Each row was made from one walk, in order. Every step used is in the known rows, and no mark comes twice. Write each row's walk.
Known rows:
likid, fubel, saler, zimi: [ 25  -8 -13  -6   8  11 -20  51   4  33   4   3 -44 -37   1 -15  -2   4
  -9 -28 -25  43 -23 -10  24  34]
likid, fubel, zude, saler: [ 25  -3 -25  -8  -7  27 -29  26  -2  21  -2 -28 -37 -16  14  -8  26  -9
  -6 -39 -17  31 -27  -2  23  50]
fubel, tigi, saler, zimi, mesus: [ 28 -11  -4  -7   5   6  33  47 -10  33   5  14 -70 -40 -39 -26 -13  27
  -4  -3 -20  32 -36 -46  14  20]
likid, fubel, saler, zimi, mesus: [ 29 -10  -4 -13  13  13 -35  58 -20  40   4 -32 -52 -41 -12 -14 -25  15
 -14 -18 -20  44 -13   0  27  31]
likid, fubel, tigi, saler, zude: [ 38 -11   0   0  -5  28  27  39  -8  27   4  -2 -23 -12 -15 -21  -5   4
  -8 -16 -18  -2 -58 -41  25  20]
saler, likid, fubel: [ 33  -4  -7 -27   4 -11  -5  53 -17  34   2   0 -21 -25  24  -2 -22   6
 -11   8 -21  30 -29  -6  15  38]
saler, zude: [ 27  -4   2 -14   6  12   9  21 -28  30  -3 -15 -44 -13 -12  -9  19   1
  -7   6 -13  14 -42 -22   4  31]
tigi, saler, zude, mesus: [ 19   0  -4   6  16  27  45  47  -3  24  -3 -21 -33 -12 -10 -16  14  -8
  -4 -27 -18  -5 -29 -41   9  31]
saler, fubel, zude, mesus: [ 11   3   2   4   5   4  -8  16 -15  17   1 -13 -42   0   5   1  32  -5
  -1 -57 -16  26 -13  -4  10  47]
zimi, mesus, saler, likid, fubel, zude: [ 29  -4  -5 -31   4  -2 -72  24 -41  30  -5 -39 -42 -28  21  17  -8  10
 -25  -2  -2  42 -19   7  25  40]
saler, fubel, likid: [ 32   0  11 -11  27   7  -1  36 -40  37   2   1 -45   9   1  -4  13   7
  -9 -32 -22  27 -53   1  -6  34]
tigi, saler, fubel, zude, mesus: [  8   3  -4  17   7  18  21  38  -7  12   0  -2 -41   1   3  -1  21  -3
  -4 -65 -20  12 -25 -18  17  38]
zimi, saler, fubel, zude: [ 11   0  -5  -7   8  -8 -15  17 -54  20   1   5 -66  13  21  14  30  12
 -16 -21 -13  31 -38 -19  13  39]
likid, fubel, zude, saler, zimi: [ 25  -7 -31 -13  -5  19 -32  32   4  17   0  -6 -43 -32  10  -9   9  -4
  -1 -42 -21  45  -9  -2  24  51]
zude, mesus, saler, fubel, tigi: [ 36   2   2   6  11  -9 -36 -14 -17  30  11  -8 -45 -19  -5 -10  27  -4
  -5 -17 -12  21 -30 -28   4  48]
tigi, saler, likid: [ 16  -1 -10 -10  11  -2  33  58  -3  28  -2  31 -42 -21  11  -7  -4   9
  -7  19 -22  22 -48 -28   8  25]
zude, mesus, saler, fubel: [ 33   4   0   0  20  -4 -35   9 -32  29   6 -22 -45 -14   7   2  16  -4
 -13 -22 -12  17 -19 -13   1  54]
mesus, saler, likid, fubel, zude: [ 25  -4 -13 -24  -2  -3 -60  17 -20  25  -4  -6 -35 -23  33  16  15   0
 -20  -5  -9  42 -28   1  23  43]
likid, fubel, saler, zude, mesus: [ 24  -1  -1   5  15  29 -22  38   1  32   0 -49 -18 -22   2 -16  16 -20
  -8 -39 -17  11 -13 -13  23  35]
mesus, saler, likid, fubel, tigi: [ 43  -6  -8 -22   2 -18 -42  10 -11  36   7   7 -30 -34  17  -4  -2   4
 -14  25 -13  36 -42 -22  16  38]
fubel, saler, likid: [  8   0  -6  -7  16  -9 -21  32   7  33  -3  22 -48 -32  14  -9  28  -5
  -4  25 -19  46 -38  -9   9  25]

Which walk is each row?
[ 24   0  -6  -8  25   2  18  30 -33  31   0 -34 -48  -6   9  -4  25  -4
 -15  -5 -14   8 -14 -45   5  42] => zimi, saler, zude, mesus
[ 12   1  -6  -2   2  12  13  24   7  26  -4 -25 -53 -13   5  -5  55  -6
  -3 -50 -16  33 -13 -24  11  46] => fubel, zude, mesus
[ 13   0 -15  -3   4  13  20  69  13  18  -4  -7 -16 -20  28   1  -7  -7
  -5 -49 -23  22 -11 -16  28  37] => tigi, saler, likid, fubel, zude, mesus
[ 33   3  -7  -6  31  15 -23  25 -28  29   0  -1 -41   2   4 -12  20  -7
  -2 -24 -22  26 -47   6  -6  44] => zude, saler, fubel, likid
[ 43  -3  13 -10   9  -9 -53 -12 -58  36   9 -21 -63 -19 -19  -6   3  18
 -16  14  -5  26 -44 -16   6  35] => zimi, mesus, saler, fubel, tigi
[ 12   1   0   9  21  22 -11  22   6  29  -4 -31 -37 -22  -8 -18  45 -21
  -3 -18 -15  18 -17 -22  10  32] => fubel, saler, zude, mesus
[ 32  -6 -15 -18  12  -6 -24  16 -17  34   2  11 -70 -36  -1  -3  15  11
 -17   6 -15  42 -29 -25   5  44] => mesus, saler, zimi
[ 21   0  -2  -4   2   1 -54 -12 -41  19   0  -1 -60  -3  10  13  40   3
 -18 -25  -6  31 -42   1   9  43] => mesus, saler, fubel, zude
[ 29  -7  -1 -25  10  -2   6  43 -34  36   2 -15 -70 -38 -25 -13 -15  23
  -9   1 -17  39 -16 -17   7  36] => saler, zimi, mesus
[ 20  -5  -9 -24  -6  -1 -16  41 -11  24  -3   1 -26 -18  27   8   2   1
  -7 -15 -17  40 -26   1  22  37] => saler, likid, fubel, zude
[ 14  -1   3  -5  -2   3 -16   9 -33  17   0   4 -52   2   3   5  26   5
  -5 -33 -14  32 -39  -1   9  37] => saler, fubel, zude
[ 36  -8 -11 -23   7 -27  -4  38 -28  37   8  18 -37 -19  32  -3 -11  12
 -13  25 -21  33 -35 -40  19  34] => zimi, saler, likid, fubel, tigi
[ 26   0   4   2  30  23  23  57 -32  31  -1  17 -43  12  -2  -7   1  10
 -12 -44 -27  11 -65 -15   2  25] => tigi, saler, fubel, likid
[ 24  -6  -8 -14 -12  18  -7  34 -15  27  -2 -23 -40  -8  13   1  19   7
 -12 -48 -17  33 -33  -9  24  39] => likid, fubel, zude
[ 21  -4  -9  -4   4  -9  36  36  12  28   2  46 -44 -28  -2 -18   8   8
   1  24 -22  26 -57 -45  10  18] => fubel, tigi, saler, likid
[ 22  -4  -3  -2   8  28  37  41 -17  26  -4   1 -43  -9 -15 -12  10   4
 -10  -3 -17  -2 -54 -34  11  21] => tigi, saler, zude
[ 23   2 -23 -18  13 -10 -18  26   1  25  -2  13 -42 -31  12 -12  14 -10
   4  34 -18  36 -31  -9   2  42] => zude, saler, likid
[ 29  -1   4 -12  38  -4  -3  42 -65  38   2   4 -58  20  22   6  13  14
 -20 -22 -22  27 -51 -19  -2  38] => zimi, saler, fubel, likid
